Each row was made from one path, in order. Every step used is in the known rows, and no mark comes twice. Write each row's path.
Known rows
mefi > zele > nulen > pifi > ledotam: [-29 -15 -25 -18  -6  13   6 -27 -20  -4  10  -6 -18  -6  12  -5  19]
mefi > nusud > pifi > nulen > zele: [ -2  22   9   1 -35   6 -23  22   0  24 -26  -2  36 -16  11 -18 -29]
pifi > ledotam: [ -7 -30 -14 -13 -19  -1  14  12 -14  -4   6  -6  -9  11 -17 -26   3]
ledotam > pifi > nusud: [ 11 -14   1  -1  -8   3  14  15  -1  -3  -1   1  12 -11   8 -25   0]
nusud > pifi > nulen > zele: [-18  -8  21   3 -18 -24  -5  39  -5  29 -43  -4  27 -14  12 -29 -29]
mefi > zele > nulen > pifi: [-26   0 -17 -11   5  14  -1 -34 -12  -3   7  -2 -13 -11  21   8  18]
ledotam > pifi: [  2  -6   8  -8 -18  14  16  21 -19   9  -3   2  18 -10   5 -13  -6]
nusud > mefi > zele > nulen > pifi > ledotam > mema: [-20 -16 -34 -13  -8  46   8 -20  -1   9  25   7 -27  -8  -2   7  39]
ledotam > nulen: [ -8   6  18  -1 -11  12   1   5 -25  28 -14   6  22   2  -2 -18 -11]
mema > pifi: [ 15  -4 -12  -9 -11  18  18  -6  -1   0   0   1  15 -16 -24  20  -2]
zele > nulen > pifi: [-27 -15 -13  -9  13   7   5 -14 -14  14 -17   2  -9  -2  16  11   1]
zele > nulen > pifi > ledotam > mema: [-34 -52 -32 -20  -1   6  21  -3 -21   9  -8   1 -22  14   2 -14   6]
nusud > pifi > ledotam: [-16 -20 -17  -2 -13 -21  14  42 -13  -7  -5 -11 -15  -7   4 -47 -12]
zele > nulen > pifi > nusud > mefi: [-15 -14 -21  -2  19  17   0 -21   6  12  -8   6 -17 -11  13  11  14]
mefi > zele > nulen > pifi > nusud: [-19  -4 -22  -7  12   5  -3 -39   0 -10   9  -3 -17 -13  22   0  22]
nusud > mefi > zele > nulen: [ -7  25 -14  -4   4  49  -2 -24   8  -2  23   9 -18 -26  10  22  32]
pifi > nulen: [ -7  -3  13   0 -17   2  -6   2 -29  31 -21   6  21  -3  -7 -12  -9]
mema > pifi > ledotam > nulen > zele: [  3 -32   2 -26 -38  21  27  12 -12  20 -17  -1  35  -4 -37  -6 -13]

Write each row's path
[-14 -25   1 -15 -27   9  15  16 -35  17  -5  -1   8  13 -18 -40  -6]  pifi > ledotam > nulen
[-16   1   5   9 -11 -19  -1  33 -24  22 -27  -2  10 -19  12 -36 -21]  nusud > pifi > nulen
[  7 -16  15 -16 -31  13   9   1  -3  32 -33   5  49 -16 -29  16 -17]  mema > pifi > nulen > zele
[-12 -57 -30 -17 -20  -3  25  17 -11 -10  14  -1 -20  25 -22 -39  11]  pifi > ledotam > mema
[ -7   3   2   4  -8  26 -14 -22 -10  45  -5   5  17  -7   1  -6  13]  ledotam > nulen > pifi > nusud > mefi > zele
[ -5 -19  34 -15 -38   9   7  28 -22  40 -36   5  53 -10   0 -14 -21]  ledotam > pifi > nulen > zele
[  4 -23 -11 -21 -32  25  30   8 -28  15  -4   1  22  -7 -37 -13  -7]  mema > pifi > ledotam > nulen
[ -2 -48  -8 -16 -26   9  21   7   2  20 -15  10  27   5 -30  -2  -3]  ledotam > mema > pifi > nulen > zele
[ -5   8   1  -8 -42  11 -10  31  -3  16 -16  -8  27  -6   3 -34 -29]  mefi > nusud > pifi > ledotam > nulen > zele
[-13  17 -17  -4   2  48  -6 -29   4  13  17   6 -15 -22  10  28  32]  nusud > mefi > zele > nulen > pifi
[-19 -22 -19  -3  20  -2   3 -20   0   4 -14   2 -14  -4  18   0   4]  zele > nulen > pifi > nusud
[  5   9 -21   5  15  25  -4 -30  29 -17  22   6 -23 -23  10   1  34]  pifi > nusud > mefi > zele > nulen
[  9 -28 -23 -20 -26  16  30   4 -12  -3   5  -4   8  -8 -36  -1   0]  mema > pifi > ledotam
[ 18   3 -12  13  11  16  -7 -11  32  -2  13   6 -11 -13  -4   1  22]  pifi > nusud > mefi
[ 16 -36 -37  -4  -2  24  24  -6  24  -7  20  11  -8  -4 -27   0  23]  ledotam > mema > pifi > nusud > mefi
[  0  13 -22  -3 -32   9  -8  24  -6  -3   4  -9   2 -10   4 -32 -17]  mefi > nusud > pifi > ledotam
